Each row was made from one small tree. The marks that hang from a mark follow it in brackets, in the order of their numbers. Every link used is in the known rows. Write each row's tree.
Known rows
k_178(k_266 k_297 k_574 k_849(k_575(k_368))): [ 0.11  1.38 -3.41  0.22 -0.53 -0.72  1.80 -1.13 -1.69 -2.06 -0.24 -1.96
  3.29 -0.46  1.54 -3.54  5.48 -0.43  4.16  2.20  2.59  0.86  1.32 -3.40]
k_178(k_266 k_297(k_3(k_326)) k_574 k_849): [-0.87  0.70 -3.69 -0.76 -0.32 -1.36  1.40 -0.89 -2.53 -1.76 -0.59 -2.18
  6.08 -0.32  1.79 -3.12  5.11 -0.34  4.81  1.70  6.08  1.06  2.77 -3.05]
k_266(k_178(k_849) k_368(k_575)): [-1.74  1.24  0.86  1.50 -0.59  0.03  1.26  1.00 -1.18 -1.20  0.15 -1.62
  3.16  1.00  1.25 -2.81  3.35 -0.85  2.69  0.15 -0.84  1.01  1.89 -0.67]
k_368(k_266 k_575): [-1.02 -0.24  0.10  0.02 -0.94 -0.45  1.44  0.65 -0.43 -1.51  0.88 -2.33
  1.25  0.75  1.54 -2.21  2.93 -0.49  2.82 -0.15  0.27  0.77  2.58 -1.68]
k_574(k_178): [-1.77 -0.48  1.07 -0.67  0.01  0.28  1.65  0.92 -0.56 -1.54  0.25 -2.27
  2.22  0.81  2.17 -2.41  2.62  0.42  2.47 -0.10  0.82  0.51  3.27 -1.48]
k_3(k_297): [-2.34 -1.02  1.09 -0.29 -0.48 -0.20  1.53  0.29 -1.06 -1.84  0.47 -2.37
  1.03  0.31  1.92 -2.77  3.58  0.60  2.45  0.33  2.07  0.73  3.52 -2.53]
k_575(k_368(k_266(k_178(k_297)))): [-0.73 -0.89  2.35 -0.34  1.58 -0.19  1.67  0.08 -0.64 -1.33  0.08 -2.25
  0.39  0.52  1.54 -2.02  3.59 -0.39  3.41  1.54  1.61  0.81  2.55 -1.07]
k_575(k_368(k_266(k_178))): [-0.57 -0.92  3.14 -0.72  1.42 -0.09  1.96  0.61 -0.56 -1.47  0.36 -2.10
 -0.03  0.84  1.58 -2.21  3.03 -0.06  3.08  1.14  1.36  0.89  2.78 -0.75]
k_178(k_266(k_368(k_575)) k_574 k_849): [-0.71  1.67 -2.18  1.21 -1.71 -0.90  2.13  0.09 -1.09 -1.90  0.56 -1.62
  4.77  0.53  1.24 -3.60  4.66 -1.14  3.53  0.87  0.39  1.07  2.35 -2.86]
k_3(k_297 k_326 k_368(k_266(k_178) k_575)): [-2.62 -2.33 -0.30 -0.71  1.28  0.26  1.42  1.06 -1.54 -1.50  0.23 -2.55
  2.88 -0.12  1.50 -2.75  4.81 -1.07  2.36 -0.77  5.86  1.36  4.32 -0.46]
k_266(k_368(k_575)): [-1.87 -0.37  1.22  0.91 -1.86 -0.09  1.09  1.03 -0.63 -1.56  0.52 -2.23
  2.76  0.83  1.67 -2.47  3.70 -0.38  1.97 -0.19 -2.64  0.71  2.71 -1.70]
k_575(k_368(k_266(k_178(k_297(k_3) k_574 k_849)))): [-0.28  0.44  0.08 -0.36  2.11 -0.57  0.91 -0.41 -1.08 -1.34 -0.16 -1.87
  2.12  0.43  1.49 -2.78  4.44 -0.28  4.59  1.77  4.55  0.82  2.55 -1.58]
k_326(k_3): [-1.35 -0.13 -0.06 -0.48 -0.55 -0.50  0.74  0.52 -1.74 -2.10  0.54 -2.70
  0.85  0.43  1.68 -2.00  3.08  0.35  2.96  0.38  2.84  0.63  2.07 -2.16]
k_178(k_849): [-1.12  0.84  0.68 -0.97 -1.11 -0.19  1.90  0.08 -1.64 -2.15 -0.12 -2.06
  1.54  0.55  1.60 -2.78  2.61  0.49  3.52  1.06  2.22  0.84  2.62 -2.26]
k_297(k_3(k_368(k_266)) k_178(k_574 k_849(k_575))): [-0.93  2.22 -1.93 -1.24  0.89 -0.16  0.25 -0.28 -1.20 -1.95 -0.85 -1.48
  4.28 -0.04  1.34 -4.74  5.13 -0.55  4.35  0.23  6.09  0.31  2.00 -2.33]
k_849(k_178(k_297(k_3) k_574) k_575(k_368(k_266))): [-0.46  0.03 -1.21 -0.21  0.72 -0.30 -0.12 -0.47 -0.79 -1.50  0.02 -1.89
  2.42  0.19  1.58 -2.45  6.66  0.52  3.34  1.17  1.35  0.48  1.33 -2.37]
k_266(k_178(k_297)): [-1.25  0.07  0.83  0.62  0.27 -0.55  1.80 -0.16 -1.14 -1.12 -0.52 -1.96
  2.42  0.44  1.53 -2.13  2.77 -0.21  2.92  1.18  0.40  0.59  1.84 -1.05]
k_178(k_266(k_368) k_297(k_3) k_574 k_849(k_575)): [-0.74  1.85 -4.29  1.15 -1.05 -1.05  0.77 -0.63 -1.77 -1.56 -0.40 -1.76
  5.88 -0.39  1.56 -4.15  6.12 -0.80  4.23  1.33  1.70  0.65  1.36 -3.84]
k_297(k_3 k_178(k_266)): [-1.96  1.25  0.57 -0.55  0.51 -1.10  0.56  0.37 -0.74 -1.43 -0.24 -2.08
  4.00  0.84  1.97 -3.45  3.43 -0.21  3.49  0.50  2.75  0.50  1.84 -1.54]
k_3(k_297(k_178) k_326 k_368): [-3.48 -1.80  1.81 -2.05  0.72  0.67  1.03  0.61 -1.75 -2.24 -0.67 -2.51
  3.39 -0.31  1.80 -3.29  4.91 -0.20  2.42 -0.17  6.25  0.91  4.44 -1.33]
k_326(k_3(k_297(k_178(k_266)) k_368)): [-2.93 -0.02 -0.92 -0.35  1.45 -0.44  0.41  0.48 -1.39 -2.37  0.37 -2.73
  2.12 -0.07  1.42 -3.45  5.19 -0.96  3.10  0.06  7.04  0.72  2.74 -2.04]
k_326(k_3(k_297(k_178(k_266 k_574 k_849)) k_368)): [-2.23  1.22 -2.43 -0.32  1.37 -0.53  0.66 -0.11 -1.72 -2.59  0.27 -2.27
  3.01 -0.25  1.14 -4.02  5.80 -1.09  3.98  0.50  8.87  0.81  2.69 -2.63]
k_574(k_178(k_297(k_3(k_368)) k_849)): [-2.08  0.28 -1.87 -0.92  1.43  0.06  0.33  0.11 -1.37 -1.66 -0.68 -2.58
  4.05  0.22  2.05 -3.18  4.32 -0.18  4.00  0.39  5.49  0.56  3.45 -1.65]

Write each row's tree
[-0.32  1.00 -2.57 -0.54  1.15 -0.54  1.07 -0.01 -1.58 -1.60 -0.61 -1.63
  3.66  0.07  1.37 -4.04  4.41 -0.42  3.92  0.34  5.22  0.63  2.33 -1.75]
k_297(k_3(k_368(k_266(k_178(k_574 k_849(k_575))))))
[-2.66 -1.00 -2.08  0.23  0.48 -0.26 -0.06  0.71 -1.57 -2.26  0.84 -3.09
  1.30  0.04  1.57 -2.69  5.05 -0.48  2.48 -0.66  5.84  0.86  3.15 -1.84]
k_326(k_3(k_297 k_368(k_575)))
[-1.74 -0.15  1.95  1.42 -0.10 -0.18  1.59  0.31 -0.95 -1.01 -0.42 -1.85
  3.12  0.47  1.38 -2.38  3.64 -0.76  2.61  1.00 -1.78  0.58  2.20 -1.27]
k_266(k_178(k_297) k_368)
[-2.43  1.09  0.46 -0.54  0.69  0.19  0.69  0.25 -1.24 -2.02  0.23 -2.05
  1.54  0.03  1.77 -4.10  5.06 -0.21  3.31  0.83  3.93  0.94  1.85 -2.48]
k_3(k_297(k_178(k_266 k_849(k_575(k_368)))))
[-2.25  0.33  0.67 -2.89  1.27  0.16  0.27  0.50 -2.03 -2.02 -0.98 -2.29
  4.24  0.10  1.61 -3.64  4.38 -0.46  4.28  0.19  8.10  0.87  3.58 -1.08]
k_297(k_3(k_326 k_368(k_266)) k_178(k_849))
[-0.64  2.46 -0.64 -0.49 -0.04 -0.22  1.46 -0.39 -1.14 -2.12 -0.24 -1.42
  3.33  0.17  1.47 -4.16  4.68 -0.38  3.81  1.40  2.66  0.70  1.02 -2.51]
k_297(k_178(k_266 k_574 k_849(k_575(k_368))))
[-2.74  0.26  0.78 -1.63 -0.18  0.49  1.00  0.02 -2.11 -2.09 -0.26 -1.75
  3.89 -0.17  1.69 -3.40  4.74  0.19  3.45  0.42  6.18  0.96  3.57 -2.42]
k_3(k_297(k_178(k_574 k_849)) k_326)
[-1.53  0.92  2.14  0.63 -0.28  0.09  1.90  0.74 -1.45 -1.41 -0.23 -1.50
  2.67  0.79  1.22 -2.98  3.10 -0.45  3.00  0.86 -0.13  0.91  2.27 -1.18]
k_266(k_178(k_849) k_368)
[-0.90 -1.45 -2.16 -1.37  0.49 -0.75  1.07 -0.61 -1.69 -1.79 -0.81 -2.44
  5.02 -0.48  1.71 -2.77  5.39 -0.40  3.93  0.79  5.96  0.63  4.11 -2.42]
k_178(k_297(k_3(k_326 k_368(k_266))) k_574)
[ 0.01  1.06 -0.98 -0.77 -0.93  0.16  1.51 -0.40 -1.68 -2.28 -0.12 -1.64
  1.88  0.04  1.67 -3.48  4.39  0.68  3.48  1.28  1.99  0.76  1.88 -2.93]
k_178(k_574 k_849(k_575(k_368)))
[-2.08 -0.70 -1.66 -1.96  1.66  0.36  0.49  0.46 -1.87 -1.61 -0.61 -2.77
  4.39 -0.13  2.01 -2.84  4.71 -0.53  4.27  0.16  7.36  0.82  4.16 -1.53]
k_574(k_178(k_297(k_3(k_326 k_368(k_266))) k_849))
[-1.72  0.36 -0.55 -0.69  0.78 -0.45  0.69  0.01 -2.61 -1.16 -1.00 -2.12
  4.13  0.17  1.78 -2.37  3.50  0.06  4.00  1.11  4.75  1.02  2.19 -0.89]
k_266(k_178(k_297(k_3(k_326)) k_849))
[-1.79  0.14  1.59  1.74 -0.60 -0.13  1.34  1.19 -0.68 -0.95  0.30 -1.76
  3.17  1.04  1.45 -2.49  3.28 -0.77  1.90 -0.18 -2.57  0.82  2.02 -0.40]
k_266(k_178 k_368(k_575))
[-2.39  1.61 -0.76 -0.27  0.57 -0.12 -0.05 -0.02 -1.73 -2.19  0.55 -2.00
  1.93  0.08  1.40 -3.29  4.83 -0.12  3.84  0.35  6.78  0.58  2.13 -2.86]
k_326(k_3(k_297(k_178(k_574 k_849))))
[-2.82 -2.93  0.60 -1.93  0.11  0.38  1.75  0.59 -2.11 -2.36 -0.33 -2.80
  2.72 -0.42  1.94 -2.86  4.73  0.21  2.22 -0.01  5.78  1.14  5.08 -1.79]
k_3(k_297 k_326 k_368)
[-1.00  0.36  0.46  0.78 -1.11 -0.83  2.35  0.24 -0.49 -1.86  0.48 -1.43
  4.10  0.89  1.11 -2.59  5.20 -0.21  2.47  1.18 -1.70  0.85  2.38 -2.32]
k_849(k_178(k_266(k_368) k_574))
[-1.24  1.19 -2.49  0.19  1.00 -0.34  0.50 -0.26 -2.17 -1.34 -1.24 -1.97
  3.64 -0.14  1.52 -3.52  4.23 -0.34  3.71  0.84  4.06  0.66  1.32 -1.20]
k_266(k_178(k_297(k_3(k_368)) k_849(k_575)))
[-2.14  1.38 -0.98 -0.44  0.99  0.41 -0.69  0.13 -1.83 -2.27  0.53 -2.13
  1.13 -0.19  1.61 -3.57  5.79  0.12  3.58  0.39  6.27  0.60  1.48 -2.88]
k_326(k_3(k_297(k_178(k_574 k_849(k_575(k_368))))))
[-1.70 -1.94 -0.81 -1.73  0.65 -0.47  0.73 -0.05 -1.85 -1.70 -0.83 -2.94
  3.80 -0.32  1.88 -2.47  4.69 -0.33  3.67  0.63  5.39  0.76  3.96 -1.79]
k_178(k_297(k_3(k_326 k_368(k_266))))
[-1.38 -0.77 -1.88  0.28 -0.67 -1.23  1.23 -0.19 -1.68 -1.44 -0.34 -2.27
  6.70 -0.22  1.88 -2.90  5.84 -0.68  3.55  1.21  2.15  0.84  3.22 -2.97]
k_178(k_266(k_368) k_297(k_3(k_326)) k_574)
[-2.85  0.93 -1.28  1.55  0.17 -0.55 -0.27  0.70 -0.94 -1.76  1.21 -2.23
  3.43  0.27  1.39 -3.29  5.95 -1.26  2.89 -0.33  3.51  0.69  1.95 -2.61]
k_326(k_3(k_297(k_178(k_266(k_368(k_575)) k_574))))
[-1.60  1.61  0.26  1.22 -0.88 -0.68  1.50  0.32 -0.10 -1.54  0.34 -1.50
  5.11  0.74  1.32 -3.56  4.55 -1.32  2.78  0.33 -0.75  0.55  1.90 -1.98]
k_297(k_178(k_266(k_368(k_575)) k_574))
[-0.57  0.74 -0.76  0.07 -1.51 -0.11  1.48 -0.12 -1.05 -1.89  0.02 -1.35
  2.74  0.44  1.37 -2.59  4.72  0.91  2.10  0.51 -1.26  0.47  1.14 -2.35]
k_849(k_178(k_574) k_575)
[-0.11 -0.10  0.56 -0.56 -0.09  0.18  1.25  0.06 -0.57 -1.94  0.48 -1.56
  1.04  0.48  1.34 -2.49  5.54  0.66  2.59  0.92 -0.22  0.65  1.66 -2.19]
k_849(k_178(k_574) k_575(k_368(k_266)))
